Each row comes from the steps of one path. Every step used is in the known rows, and no mark comes twice. Write the path behind each row, first mark first.
Known rows:
feroga-gonod-vogiret-lotu-dateras-ziru: [ 19.4  32.9  -3.3  15.2 -28.4  16.7  10.4 -33.6   4.5  -4.8  -0.1  35.4
  -3.7   2.8  11.4   8.7 -14.2   1.2  53.0   3.7 -11.8  17.9  -8.4]
zozek-ziru: [ 18.5   5.4  13.1   1.7 -25.9   3.0  30.2  -9.6 -38.5   4.7 -32.6  34.7
 -20.4  12.8  22.3  -3.2  10.1 -11.6 -13.3  -8.6 -14.6  -7.2  18.5]
dateras-ziru: [ 28.2  17.2   8.9   0.0 -24.1  17.0  26.1 -10.3 -42.3   6.0 -33.5  26.9
 -26.8  10.3  25.4  17.1  -6.1  -3.9  17.3  -9.7  -3.0  11.8  11.6]
ziru-begufa-gonod-feroga: [  5.4   8.7   1.2  15.5  -9.5 -32.0  51.1  -7.9 -23.7  -7.5   4.4  20.2
  -1.7  -6.5  20.8  24.6  -5.9 -17.3  -8.8  -1.1 -59.1  17.2  16.1]
feroga-gonod-begufa: [ 16.8  36.3  -2.9  27.4 -29.8 -18.6  35.5 -18.3  -9.8   0.6  -3.4  29.9
  -6.9 -10.3  -0.5   6.8  -2.6   7.9   0.6  -8.9 -29.7   9.1  20.6]
lotu-vogiret-gonod-begufa: [ 25.5  24.1 -13.3  46.7 -32.5  -6.6  45.1 -25.4  -2.8   8.0 -23.9  18.7
  -9.1   1.5  -4.9  16.5   4.6   2.9 -18.8  -5.3  -6.8  22.8  18.4]
pulo-ziru-zozek: [ 12.3 -27.0  33.0   8.5 -34.6  -5.8  45.1   2.8 -29.9   5.6 -20.0  20.4
 -42.4  13.6  36.3  27.6  26.4 -26.3 -23.0  -2.4  -9.8  10.6  16.4]
feroga-gonod: [ 19.1  32.9   7.8   0.3 -21.6  -2.6  25.0 -11.4 -14.5  -1.4  -0.7  27.5
 -15.3  -5.0  13.0  10.4  -4.9  -6.1  19.7   0.8 -20.1   1.9  16.7]
vogiret-lotu-dateras-ziru-zozek-gonod: [ 22.3   2.7  31.9  -3.4 -34.8  12.9  38.5 -21.5 -11.4  -1.0 -15.7  39.0
 -50.2  22.8  34.9  27.6  -5.2  25.7  36.4 -16.8 -26.3  24.8  -9.6]
lotu-dateras-ziru-begufa-gonod: [ 22.5  25.5  13.0  -2.1 -15.7 -21.4  44.3 -10.1 -27.4  -7.2  -4.6  31.8
  -7.8   2.1   2.8  21.5  -1.7   0.7  37.8 -12.8 -28.8  21.4  -7.3]
ziru-zozek-gonod-vogiret-lotu: [ 23.3  -0.5  34.3 -12.2 -25.7   8.4  24.3 -13.0  -7.8   5.2 -15.2  12.6
 -44.1   3.7  48.3  11.0   2.0   4.0   2.7  -3.0 -24.2  12.4  12.6]
begufa-gonod-vogiret-lotu-dateras: [ 22.0  15.9   0.1   7.2 -16.3  -7.5  24.7 -27.3 -12.8 -21.5  17.5  20.9
   7.6   1.4  -2.6   0.3 -10.2  -8.8  16.0   5.5 -16.5  18.6  12.9]
dateras-ziru-zozek-gonod: [ 29.9   6.5  36.3 -19.2 -31.4  14.2  32.4  -3.5 -32.5   9.1 -36.0  21.4
 -58.9   6.5  52.6  25.3   0.3  20.6  27.7 -23.2 -18.2  14.1  -2.9]
lotu-dateras: [ 24.6  20.6  -6.0   2.0 -24.7   7.8  28.3 -17.7 -20.5  -9.6  -3.4  28.0
 -16.9  16.4  -2.3  18.8  -3.9 -16.8  11.7  -9.2 -13.4   9.8  22.4]
lotu-vogiret: [ 25.3  18.8   9.9   3.3 -22.5   3.6  40.9 -13.3 -22.9   5.1   4.2  24.9
 -15.3   2.2  -5.2  16.4   0.6  -8.6   2.9  -5.1  -9.1  17.1  20.2]
pulo-ziru: [ 15.0  -7.3  11.7  15.0 -35.5  -7.5  31.0 -11.8 -41.4  -1.3 -14.2  24.5
 -27.9  13.9  26.9  12.7  23.2 -22.0 -12.1  -0.4  -3.6  10.1  20.0]
begufa-gonod: [ 24.8  16.3  13.3  -5.7 -13.6 -14.5  36.3  -6.7 -40.4 -11.8  -0.2  19.3
  -9.1  -4.7   8.0   5.2  -5.2  -4.1   3.9  -3.5 -16.9   9.8  20.4]
zozek-gonod-vogiret-lotu: [ 27.0  19.9  14.3  -5.6 -26.7   6.3  10.0 -29.0 -19.1  -3.0  -8.4  16.7
 -29.2   3.2  38.9  -3.5  -2.4   8.2  13.1   0.2 -16.4  12.5  16.0]
gonod-vogiret-lotu: [ 21.0  10.8   6.1   6.3 -19.2  12.3  18.7 -20.1 -18.9   1.9 -12.0  18.2
 -12.2   7.7  22.1   3.4  -4.3 -20.2  -8.4  10.8  -7.2  11.0  27.5]
gonod-vogiret-lotu-dateras-ziru-begufa: [ 19.0  20.0   6.7   9.8 -22.1   5.6  26.4 -24.2  -6.3   6.5 -14.8  30.6
 -10.8  14.2  17.8  19.7  -1.3 -14.3  25.6   1.2 -18.6  22.0  -0.5]
pulo-ziru-zozek-gonod-vogiret: [ 21.7 -16.3  31.0  -6.0 -41.4  -3.3  18.2  -7.3 -22.4   2.2 -19.3   3.8
 -51.7   0.1  58.9  12.7  30.2  -7.7   0.5 -10.9 -11.3  10.6   3.9]
pulo-ziru-dateras: [ 18.5 -13.7   1.5  30.8 -34.8  -4.6  27.8 -16.0 -38.4  -4.9  -4.6  27.5
 -29.3   8.2  31.1  16.8  41.9 -23.6 -15.7  -4.8   5.2 -15.6  17.5]
pulo-ziru-begufa-gonod-feroga: [ -3.6 -14.6   7.3  32.9 -24.6 -45.5  52.5 -11.3 -31.3  -9.5   6.8  22.6
  -7.0  -2.2  32.0  23.6  18.5 -23.1 -16.0   2.3 -50.1  21.8   7.7]
ziru-zozek: [ 21.0  -3.9  27.9  -8.5 -19.5   7.7  43.4   6.1 -22.4   8.9 -22.5  17.5
 -38.3   8.9  26.2  28.7   2.2 -19.8 -16.0  -6.1 -17.2   5.5  25.6]
pulo-ziru-begufa-gonod-vogiret: [ 14.1  -1.3  20.1   6.0 -21.9 -39.2  30.7  -5.2 -31.0  -3.8   0.2   7.5
  -6.8 -12.6  27.8   3.9  29.7 -27.2  -4.7   5.4 -18.7  13.6   5.5]

Write each row's path:
[ 24.7  -2.9  29.9  -6.3 -23.4  18.7  40.3   4.4 -30.8  13.5 -39.8  23.2
 -42.1  11.2  35.1  31.9  -2.6  -8.1   6.7 -12.2  -9.2  13.1   7.8]	dateras-ziru-zozek
[ 13.9   6.1 -26.9  38.1 -24.4  14.2  26.5 -19.8 -10.0  -3.4 -38.1  13.4
 -17.5  12.9  38.6  27.7 -10.2 -25.7 -15.0   5.7 -24.2  10.5  24.0]	vogiret-gonod-feroga
[ 22.5  11.1  11.9   3.1 -11.7  -8.9  25.5 -19.1 -25.7 -10.7   4.4  15.1
   1.2  -5.5  14.7  -4.9  -7.8  -8.8  -0.9  11.3 -13.8  14.8  19.3]	begufa-gonod-vogiret-lotu
[ 15.0  18.2  21.7   9.1 -16.1 -24.0  51.4 -20.4 -20.5  -7.3   3.3  42.8
  -5.8  10.9   3.6  19.2  -6.1   6.6  30.7  -1.0 -33.3  28.3  -7.3]	vogiret-lotu-dateras-ziru-begufa-gonod
[ 26.9   1.3  36.7 -10.3 -29.7  19.0  21.6 -14.9 -17.7  10.2 -31.8  17.7
 -48.0   5.4  58.3  15.5  -2.8  16.9  23.4  -8.2 -15.4  18.9  -4.2]	dateras-ziru-zozek-gonod-vogiret-lotu
[ 16.2  13.4  -8.6   9.5 -30.2   3.0  24.9 -24.0 -26.5  -8.9  -8.6  20.7
 -31.0   5.1  41.5  18.0  -9.1   6.3   7.3 -14.3 -44.4  13.1  18.1]	zozek-gonod-feroga
[ 14.0  37.0   7.7  12.3 -22.5  -2.1  22.1 -26.8  14.2   4.9   0.4  36.4
  -4.2   0.7  14.6  15.9  -4.1  -5.0  49.5   5.8 -29.0  18.9 -13.1]	feroga-gonod-vogiret-lotu-dateras-ziru-begufa
[ 22.2  -4.2  22.1   2.9 -18.6   5.1  35.5 -14.3 -10.7  -8.8  -6.3  22.2
 -11.6   3.8  17.3  18.5 -10.3  -0.8  25.9  -2.8 -15.3  26.3  -7.8]	begufa-gonod-vogiret-lotu-dateras-ziru-zozek
[ 23.8   7.8  23.9   5.7 -34.9 -13.8  45.4  -9.5 -18.5   5.5 -21.2  18.7
 -45.1  -0.2  28.4  18.3   7.0  22.6 -15.3 -26.2 -36.0  14.9  17.3]	ziru-zozek-gonod-begufa
[ 19.1  19.2  24.2  -8.1  -7.9 -33.9  48.0  -0.6 -31.4  -1.7   0.0  20.0
  -9.7  -6.9  11.1  12.8   4.3 -10.9   0.5  -0.7 -34.1  10.1  16.5]	ziru-begufa-gonod
[ 14.3   8.9 -24.3  42.8 -26.7  12.2  38.0 -24.8   1.1   0.5 -17.8  16.4
  -9.5   7.0  17.7  30.6  -8.6 -17.9  -8.7   4.3 -22.3  22.0  15.8]	lotu-vogiret-gonod-feroga
[ 24.2  29.2  12.9  -2.1 -29.4   0.1  18.0 -32.2  -6.6   2.8 -12.3  29.7
 -28.1  10.0  34.1  12.2   0.8  13.2  46.9  -9.3 -28.7  23.1 -11.7]	zozek-gonod-vogiret-lotu-dateras-ziru-begufa
[ 20.4  14.5   4.5  14.7 -28.0  17.0  33.1 -28.7 -22.5  -5.0 -12.7  45.0
 -18.1  26.9   8.6  19.6 -11.2   1.4  26.9  -3.2  -9.9  23.0   5.2]	vogiret-lotu-dateras-ziru
[ 29.3  18.2   4.2  -7.3 -12.1  -6.7  17.9  -8.8 -32.5 -11.5  -2.2   3.6
  -1.3 -14.5  14.6  -1.9  -4.2 -14.8   6.5  -0.7  -9.4   8.1  19.4]	begufa-gonod-vogiret
[ 26.8  28.4   3.8  -4.7 -15.0 -13.4  26.0 -13.5 -19.0  -6.6  -6.0  16.2
   0.4  -7.6   8.9  14.2  -0.9  -9.3  40.3 -10.1 -19.9  20.2  -8.8]	lotu-dateras-ziru-begufa-gonod-vogiret
[ 24.9   1.4  15.6  -2.0 -28.1  19.9  39.6  -4.7 -17.7   3.2 -26.3  29.3
 -35.4  17.7  17.6  37.1  -3.9  -9.1  22.4 -17.8 -11.8  16.8   2.0]	lotu-dateras-ziru-zozek
[ 23.5   4.1  21.7  -8.0 -30.1   9.4  23.2 -22.0   4.7  -5.0  -1.4  19.2
 -37.4  11.6  30.2  16.2  -0.5   4.2  17.3  -8.3 -26.7  15.8   6.2]	ziru-zozek-gonod-vogiret-lotu-dateras
[ 30.4  25.5   1.8   0.2 -34.8  19.2   7.1 -39.0 -15.6  -8.2 -12.3  28.7
 -26.9  12.1  30.2   5.3  -8.9  20.2  49.9 -11.3 -11.7  22.9  -7.4]	zozek-gonod-vogiret-lotu-dateras-ziru
[ 25.4  15.9   0.6   8.6 -19.6   3.6  21.1 -28.7 -21.3 -16.9   1.1  26.3
   3.7   3.7   6.9   4.0 -14.2   3.7  37.1  -0.7  -8.3  25.9  -3.9]	begufa-gonod-vogiret-lotu-dateras-ziru
[ 16.5  -5.0  14.5   5.3 -32.8  15.3  35.4 -10.8 -23.6   3.3 -31.8  21.8
 -50.6   7.5  61.3  36.8  -9.9  14.5  18.4 -22.9 -43.1  21.1  -2.5]	dateras-ziru-zozek-gonod-feroga
[ 19.3  15.1  25.8   2.8 -10.3 -17.3  33.1 -13.7 -25.3   5.0 -12.7  21.1
  -3.5  -6.5  28.5   6.5  -2.0  -2.7  17.5   7.8 -22.2  22.4  -2.1]	dateras-ziru-begufa-gonod-vogiret-lotu
[ 22.0  -3.3  16.0   6.1 -26.4  26.8  28.8 -15.9  -3.4   4.4 -21.7  25.9
 -24.9  16.7  24.4  27.1  -6.9 -12.3  17.9  -2.8  -8.9  21.2   0.7]	gonod-vogiret-lotu-dateras-ziru-zozek
[  9.9  -7.9   9.4  19.9 -36.9  15.1  42.3 -29.6  -4.4  -6.0 -12.5  39.2
 -41.8  23.4  45.1  39.8 -16.2  19.4  26.7 -16.6 -51.0  31.4  -9.8]	vogiret-lotu-dateras-ziru-zozek-gonod-feroga
[ 12.9   9.4  30.3  -4.3 -13.5 -38.2  48.6  -1.5 -35.2   2.2 -15.4  32.8
  -7.4  -3.6  17.6  -4.3  16.2  -6.7  -8.6  -6.0 -37.2  -1.7   6.0]	zozek-ziru-begufa-gonod
[ 10.1   9.4  16.2   8.4 -15.8 -30.6  36.3 -22.0  -7.9  -7.6   2.1  35.0
   9.9   3.2   5.7  -9.0  10.9 -11.0   2.6   3.0 -37.4   6.6  -1.5]	zozek-ziru-begufa-gonod-vogiret-lotu-dateras
